Known rows, with every way that one mark hangs from another:
q_786[q_7 q_604[q_280[q_62[q_612]]]]: [ 2.792  1.488  1.166 -0.470 -1.548 -0.625  1.865 -0.775  1.927 -0.868
 -1.891 -0.733 -3.181  0.610 -1.792  3.763  2.999 -0.798 -0.205 -0.466
  0.580 -0.825  1.815 -1.288 -2.261]
q_62[q_280[q_654] q_354[q_632] q_612]: [ 0.450  0.476 -3.774  1.121  2.280 -2.447 -0.581 -0.270  1.430 -2.632
  0.365 -1.002  1.367 -5.285  1.584 -0.331 -0.095  0.327 -4.059 -0.540
  0.572  0.218  3.728 -1.801 -1.591]
q_7[q_786[q_604[q_280[q_62 q_654]]]]: [ 1.374  0.855  0.499  0.752 -1.655  0.795 -0.509 -0.760  1.458  0.758
 -1.334 -1.166 -0.726 -0.120 -1.540 -0.125  1.949 -0.767 -0.973  0.578
  1.302 -1.081 -0.087 -1.016 -0.287]
q_354[q_62 q_632]: [-1.875  1.087 -1.908  1.508  1.976 -1.578  1.131  0.228  1.815 -0.596
 -0.053  2.786  1.980  0.112  0.621  1.126  1.691 -1.600 -1.169 -0.184
  0.524  1.129  1.993 -0.899  1.110]
q_354[q_62[q_612]]: [ 0.026 -0.610 -0.358  0.346  0.695 -2.172  0.046  0.284  0.023 -1.209
 -0.289 -0.382  1.583  0.559  0.346  0.284  0.962 -0.854 -0.593  1.967
 -1.934  0.317  2.084 -0.675  0.941]
q_280[q_62[q_612]]: [ 0.461  0.352  0.656 -0.305  0.263 -1.436  2.513  0.092 -0.067  0.066
  1.187 -1.984  2.107 -0.359 -0.327 -0.170  0.553  1.178 -3.577  0.677
 -0.306 -0.040  1.763  0.053 -0.263]
q_99[q_280[q_7 q_62[q_612] q_604]]: [-1.183  1.306 -0.627  1.112  0.280 -2.907  1.430  0.782 -0.718  1.949
  1.280  1.783 -0.094 -1.941 -0.508 -1.319  0.646  1.974 -2.485  0.557
  0.208  0.188  1.144 -1.624 -1.484]
q_354[q_62[q_280[q_654] q_612]]: [ 0.340  0.719 -0.693  1.141  1.438 -2.268 -0.665 -0.307 -0.024 -2.139
 -1.299 -1.002  1.333 -0.917  2.054  0.557  0.636  0.270 -1.134  1.497
 -1.623  0.876  3.202 -1.584 -0.001]
q_62[q_280]: [ 1.552  0.949 -0.742  1.572  0.236  0.124 -1.564 -1.052 -0.517 -1.047
 -0.621 -0.727 -0.576 -1.432  0.847  0.031  0.432  0.839  0.371 -0.549
 -0.252  0.103  1.849 -0.532 -1.341]
q_280[q_62[q_354] q_604]: [-0.267 -1.238 -1.684  1.182  1.299 -2.803  3.807  0.166  0.616  1.487
  2.972  1.123  0.123 -1.669 -1.511 -0.976  1.093  1.836 -3.416 -0.195
  0.186  1.286  3.059  0.230  0.673]
q_280[q_7[q_786] q_62 q_604 q_654]: [-1.139  2.316  0.747  1.876  0.420 -1.216  3.128  0.400  1.697  2.373
 -0.458  0.453  0.884 -1.658 -0.267 -0.691  1.280  2.190 -3.726  0.081
  3.595  1.169  0.935 -2.108 -1.587]
q_7[q_786]: [ 1.072  0.244  0.364  1.479 -1.685  1.116 -2.107 -0.310  0.395  1.038
 -0.678 -0.662  1.056 -0.261 -1.401 -1.052  1.436 -0.833  0.085  1.044
  1.055 -0.084 -0.677  0.083  0.132]
q_654[q_280[q_7[q_786]]]: [ 1.010  1.204 -0.847  3.401 -0.889  1.121 -1.251 -0.674  2.409 -0.144
  0.428  0.088  0.466 -0.508  1.066 -0.527  2.086 -1.336 -0.341  0.074
  0.847 -1.439 -1.718 -1.338 -1.922]
q_632[q_62[q_612]]: [-0.027 -0.560  0.166 -1.814  0.916 -1.491 -2.372 -0.103 -0.788 -3.262
 -0.460 -1.195  1.739 -0.468 -0.770 -0.035  0.125  0.050 -2.266  1.225
 -0.378  1.079  0.575 -0.791  0.203]
q_612[q_62[q_280 q_354]]: [-0.478 -1.800 -0.688  0.779 -1.007 -1.886 -0.708 -1.419 -0.924 -0.533
 -0.353  0.747 -0.665 -4.499  0.483  0.343  0.629  0.565  0.164  1.265
 -0.766  1.205  1.392 -0.621 -1.139]
q_612[q_62[q_280[q_604 q_654] q_354]]: [-1.230 -0.953 -1.014  0.659 -0.206 -2.566  0.208 -1.041 -0.601 -0.615
 -0.319  1.432 -0.857 -4.621  0.944  0.687  0.508  1.110 -0.827  0.933
 -0.062  2.128  1.684 -0.983 -1.024]
q_99[q_280[q_62 q_604]]: [-1.603  1.265 -0.748  1.067  0.811 -2.678  1.463  0.572 -1.140  2.067
  1.818  2.451 -0.309 -1.184  0.065 -1.001  0.451  2.273 -2.430  0.042
 -0.161  1.479  1.138 -0.510  0.219]
q_280[q_7 q_62 q_604]: [-0.222  0.691  0.028  1.545  0.375 -1.480  3.890  0.116  0.923  2.059
  1.148  1.159 -0.123 -0.668 -1.643 -0.536  1.478  1.794 -2.147 -0.291
  1.667  0.068  1.816 -1.067 -1.689]
q_654[q_280[q_7 q_62 q_604]]: [ 0.489  1.570 -1.212  3.259  0.538 -0.590  2.412 -0.444  2.270  0.276
  2.219  1.037  0.341 -0.216  0.827 -0.103  2.363  0.179 -2.446 -0.640
  0.658 -0.534  0.224 -1.100 -1.730]
q_654[q_280[q_604]]: [ 0.705  1.305 -1.850  2.477  0.527 -0.006  0.502 -0.239  1.716 -0.987
  2.254  1.367 -0.112  0.648  0.952  0.290  1.977 -0.934 -1.236 -0.715
 -0.169 -0.130 -0.274 -0.153 -0.333]
q_654[q_280[q_7]]: [ 0.490  1.127 -1.042  2.672 -0.044  0.583 -0.243 -0.549  2.204 -0.665
  0.720  0.453  0.012 -0.346  1.731 -0.088  1.383 -0.940 -0.364 -0.461
  0.210 -1.447 -1.371 -1.390 -1.951]
q_786[q_7 q_604]: [ 2.247  1.354  1.045  0.393 -1.257  0.225  1.292 -1.677  2.499 -0.580
 -3.142 -0.497 -3.931  0.320 -1.413  3.922  2.066 -1.159  2.069 -0.566
  0.495  0.846  0.251  0.341 -2.145]
q_632[q_62[q_280[q_604] q_354]]: [ 0.254 -1.738 -2.219  0.543  1.962 -2.415 -2.680 -0.973 -0.375 -2.726
  0.294  0.504 -0.288 -2.965 -0.637 -0.889  0.557  1.299 -1.586  0.134
 -0.327  2.110  2.739 -1.130  0.110]
q_654[q_280[q_7 q_62[q_612] q_604]]: [ 0.966  1.632 -1.238  2.795  0.347 -0.933  2.270 -0.251  2.210 -0.369
  2.401  0.222  0.949 -0.267  0.590 -0.152  2.394 -0.086 -3.181 -0.216
  0.344 -1.026  0.585 -1.160 -1.969]
q_354[q_62[q_612] q_632]: [-1.127  1.101 -1.996  0.770  1.718 -2.026  1.032  0.516  1.642 -1.537
  0.133  1.559  2.862  0.033  0.265  1.103  1.829 -2.024 -2.207  0.508
 -0.014  0.521  2.490 -1.010  0.737]
q_280[q_7]: [-0.106  0.017  0.266  0.752 -0.496  0.116  0.068 -0.069  0.845  0.771
 -0.976  0.310 -0.570 -0.958 -0.317 -0.501  0.162  0.117  0.883  0.018
  0.980 -1.147 -0.440 -1.491 -2.133]
q_604[q_280[q_7[q_786] q_62[q_612] q_654]]: [ 0.126  1.346  0.812 -0.405 -0.715 -0.930  0.384  1.422  0.388  0.229
 -0.068 -0.609  1.267 -0.944  0.044 -0.633  1.145  0.913 -3.775  0.493
  2.299 -2.371  1.282 -4.188 -1.404]

Rows:
[ 0.747  0.209  0.356 -0.725 -0.776 -1.145  0.851  1.206 -0.156  0.003
  1.080 -0.073  0.598 -0.211 -0.887 -0.557  1.334  0.614 -2.663  0.204
  0.921 -3.125  1.843 -3.434 -1.541]
q_604[q_280[q_7 q_62[q_612]]]
[-1.013  2.297 -1.640  0.036  2.043 -1.037 -1.211 -0.194  1.315 -2.955
 -0.943  0.719  2.111 -2.134  0.475  0.921  0.800 -0.347 -3.268 -1.078
  2.316  0.886  1.483 -1.971 -1.371]
q_354[q_632[q_62[q_280[q_7 q_654] q_612]]]
[-0.889 -0.015  0.169  1.827  0.284 -1.432  2.646 -0.820  2.920  2.091
 -1.486 -1.454 -0.028 -4.046  0.455 -1.060  0.235  1.787 -3.263  0.442
  2.417  0.262  0.558 -2.173 -1.976]
q_280[q_7[q_786[q_604]] q_62[q_354] q_654]
[ 0.941  0.095  0.055  0.203 -1.759  0.392 -1.881  1.039  0.165  0.474
 -0.109  0.952 -0.443 -0.009 -1.366 -0.953  1.636 -0.595 -0.074  0.309
  1.671 -3.186  0.307 -3.508 -1.222]
q_604[q_280[q_7[q_786]]]
[-1.157  1.346 -1.508 -0.815  1.717 -0.963 -0.734  0.222  1.081 -2.590
  0.101  1.052  2.476 -0.804 -0.669  0.853  0.920 -1.120 -3.188 -0.644
  1.734  0.913  0.822 -0.900 -0.006]
q_354[q_632[q_62[q_612]]]
[-0.944  2.264 -1.781 -0.228  2.300 -1.078 -1.230 -0.180  1.056 -3.175
 -0.543  0.598  2.323 -1.858  0.570  1.129  0.753 -0.333 -3.601 -1.052
  1.958  1.367  1.549 -1.512 -0.693]
q_354[q_632[q_62[q_280[q_654] q_612]]]
[ 0.404  2.145 -0.948  1.955  1.030 -0.592 -0.183 -0.551  0.496 -0.557
 -1.322  0.468 -1.357 -2.330  1.231  0.118  0.371  1.744 -0.478 -0.953
  1.550  0.475  2.001 -2.131 -2.580]
q_62[q_280[q_7 q_604 q_654]]
[-1.043 -1.004 -1.489  0.980 -0.461 -1.886 -0.270 -1.292 -0.137 -0.676
 -0.143  1.685  0.035 -4.725  0.419  0.739  1.083 -0.079 -0.572  0.514
  0.103  1.334  1.545 -0.800 -1.264]
q_612[q_62[q_280 q_354[q_632]]]
[ 0.729  0.372  0.570  0.437 -1.448 -0.283 -0.075  0.926  0.102  1.161
  0.570  0.385  0.413 -0.225 -1.238 -1.015  1.955  0.513 -1.968  0.170
  1.811 -2.698  1.148 -3.392 -1.151]
q_604[q_280[q_7[q_786] q_62]]
[-0.458 -0.122 -0.592 -1.382  0.761 -2.452  1.417  1.504 -0.065 -0.746
  1.505 -0.359  1.022 -1.505  0.812 -0.491  0.197  1.356 -4.738  0.073
  0.748 -1.463  2.466 -3.226  0.148]
q_604[q_280[q_62[q_354 q_612] q_654]]
[ 1.442  1.207 -0.922  3.329 -1.107  1.280 -0.881 -1.230  2.968 -0.252
 -0.104 -0.206 -0.512 -0.444  0.679 -0.172  2.289 -1.753  0.005 -0.025
  0.553 -1.668 -1.763 -1.136 -2.155]
q_654[q_280[q_7[q_786[q_604]]]]
[ 0.499  2.102 -1.215  1.437  1.376 -0.674 -0.233 -0.524 -0.131 -1.092
 -0.639  0.250 -0.929 -1.654  1.428  0.487  0.293  1.651 -1.083 -1.022
  0.833  1.272  2.310 -1.118 -1.078]
q_62[q_280[q_604 q_654]]
[-0.776  1.972  1.547  1.465 -0.195 -0.280  2.576 -0.782  2.415  1.950
 -2.363 -1.608  0.277 -2.149  0.582 -0.173  0.570  1.646 -2.820  0.312
  2.854  0.148 -0.237 -2.057 -2.254]
q_280[q_7[q_786[q_604]] q_62 q_654]
[ 0.537  0.831 -3.004  2.741  1.428 -1.828  2.627 -0.168  2.566 -0.883
  3.827  0.787  1.608 -1.182  0.655 -0.122  2.443 -0.501 -4.612 -0.620
 -0.004 -0.030  1.598 -0.326 -0.380]
q_654[q_280[q_62[q_354[q_632] q_612] q_604]]
[-0.010  1.975  1.540  0.782 -0.359 -0.800  2.480 -0.495  2.275  1.013
 -2.146 -2.864  1.174 -2.217  0.170 -0.205  0.625  1.215 -3.836  0.943
  2.333 -0.466  0.258 -2.082 -2.621]
q_280[q_7[q_786[q_604]] q_62[q_612] q_654]
[-0.236  1.083  0.347 -0.225 -0.935  0.043 -1.351  1.331  0.472  0.156
 -0.912  0.773 -0.190 -0.615  0.253 -0.493  0.761  0.124 -1.228  0.039
  2.544 -2.350  0.045 -4.241 -1.222]
q_604[q_280[q_7[q_786] q_654]]
[ 2.645  1.173 -1.322  1.406 -0.080 -0.827 -0.904 -0.496 -0.036 -1.548
 -0.141 -1.080 -0.326 -1.930 -0.955 -0.232  1.441  0.295 -0.799  0.252
 -0.074 -1.221  2.986 -1.523 -3.132]
q_62[q_280[q_7 q_604] q_612]
[ 0.767  0.559 -0.490  2.157 -1.234  0.240 -0.254  0.157  1.200  1.820
 -0.263  1.463 -0.656 -0.557 -2.723 -1.111  2.104 -0.416  0.536  0.467
  2.217 -0.588  0.138 -1.209 -1.645]
q_280[q_7[q_786] q_604]
[-0.230  0.211  0.251  0.571 -1.210 -1.109 -0.202 -1.216 -1.359 -0.558
 -0.708  1.329 -0.631 -2.351 -0.075  1.345  1.386  0.465  0.473  0.863
 -0.173  1.459  1.094 -0.343 -1.253]
q_612[q_62[q_280[q_604]]]
[-0.732  1.877 -2.913  2.768  2.299 -1.820  0.586 -0.329  1.491 -1.153
  0.038  3.058  1.183 -0.614  0.532  1.131  2.499 -0.912 -1.173 -0.776
  0.500  1.507  3.765 -1.120  0.303]
q_354[q_62[q_280[q_604]] q_632]
[-1.180  0.243 -1.274 -0.046  2.366 -3.760  4.441  0.865  0.990  0.167
  2.022 -0.384  1.338 -2.577  0.465 -0.404 -0.051  2.342 -6.149  0.224
  0.861  1.848  3.198 -0.875  0.253]
q_280[q_62[q_354 q_612] q_604 q_654]
[ 0.313 -1.520 -0.793  0.158  0.712 -2.516  2.550  0.040  0.371  0.247
  2.024 -1.789  1.818 -2.298 -0.477 -1.092  0.212  1.270 -4.087  0.804
 -0.725  0.066  2.546 -0.086  0.009]
q_280[q_62[q_354 q_612]]
[-3.131  0.773 -0.617  1.181  1.337 -3.221  1.280  0.570  0.055  2.245
  0.141  1.507 -0.091 -4.167  2.294 -1.640 -1.210  3.062 -3.006  0.142
  0.821  1.052  0.337 -2.583 -1.269]
q_99[q_280[q_7 q_62[q_354] q_654]]
[-0.504  0.753 -0.017  0.013  1.626 -1.092 -2.909 -0.921 -0.332 -2.842
 -2.158 -0.436  0.314 -2.224  1.224  0.113 -0.134  1.752 -1.342 -0.044
  1.068  1.751  0.980 -2.293 -1.343]
q_632[q_62[q_280[q_7 q_654]]]
[-2.561  0.814 -0.628  0.708  1.192 -3.572  1.135  0.773 -0.044  1.589
  0.255  0.592  0.536 -4.234  2.031 -1.575 -1.086  2.791 -3.757  0.675
  0.463  0.649  0.731 -2.646 -1.494]
q_99[q_280[q_7 q_62[q_354 q_612] q_654]]
[-0.429  0.695 -0.137 -0.284  1.855 -1.165 -2.957 -0.910 -0.723 -3.259
 -1.700 -0.617  0.589 -1.694  1.362  0.239 -0.245  1.680 -1.750 -0.058
  0.584  2.262  1.205 -1.590 -0.344]
q_632[q_62[q_280[q_654]]]
[-0.812  2.491 -2.319  1.574  2.510 -2.192  0.244 -0.062  1.547 -2.381
 -0.862  0.949  2.599 -1.337  1.942  1.434  1.564 -0.922 -2.785 -0.064
  0.453  1.133  3.578 -1.850 -0.164]
q_354[q_62[q_280[q_654] q_612] q_632]
[ 0.340  0.259 -2.208  3.488  0.817 -1.365  2.410 -0.479  2.655  0.358
  2.898  1.201  0.113 -1.548  0.687 -0.786  2.133  0.261 -2.771 -0.536
  0.370 -0.509  0.745 -1.175 -1.548]
q_654[q_280[q_7 q_62[q_354] q_604]]
[ 0.258  0.210  0.397 -0.309 -0.616 -0.803  0.994  1.027 -0.067  0.646
  0.943  0.774 -0.039 -0.126 -0.589 -0.549  1.281  0.938 -1.970 -0.269
  1.339 -2.713  1.558 -3.328 -1.270]
q_604[q_280[q_7 q_62]]
[-1.065  0.996  0.588  0.587 -0.873 -1.368  0.229 -0.993 -0.696 -0.399
 -1.696  1.355 -0.817 -3.190  0.899  1.403  0.838  1.009  0.060  0.787
  0.939  1.476  0.658 -1.624 -2.295]
q_612[q_62[q_280[q_7 q_604 q_654]]]
[-0.531 -1.543 -0.467  1.535  0.392 -1.918  2.747 -0.275  1.406  1.942
  0.899 -0.206  0.388 -3.150 -0.421 -1.517  0.221  1.854 -2.193  0.181
  0.803 -0.479  1.538 -1.438 -1.675]
q_280[q_7 q_62[q_354]]
[-0.289  0.838 -1.126  2.025  1.861 -2.211  0.049 -0.388  0.133 -1.087
 -0.950  1.052  0.062 -0.525  1.750  0.589  1.036  0.796 -0.327  0.605
 -0.864  1.843  3.221 -1.347  0.523]
q_354[q_62[q_280[q_604 q_654]]]
[ 0.369  0.471 -3.624  1.568  1.943 -2.288 -0.491 -0.275  2.048 -2.017
 -0.185 -0.763  0.969 -5.993  1.351 -0.655  0.051  0.324 -3.424 -0.550
  1.325 -0.619  3.379 -2.828 -3.022]
q_62[q_280[q_7 q_654] q_354[q_632] q_612]
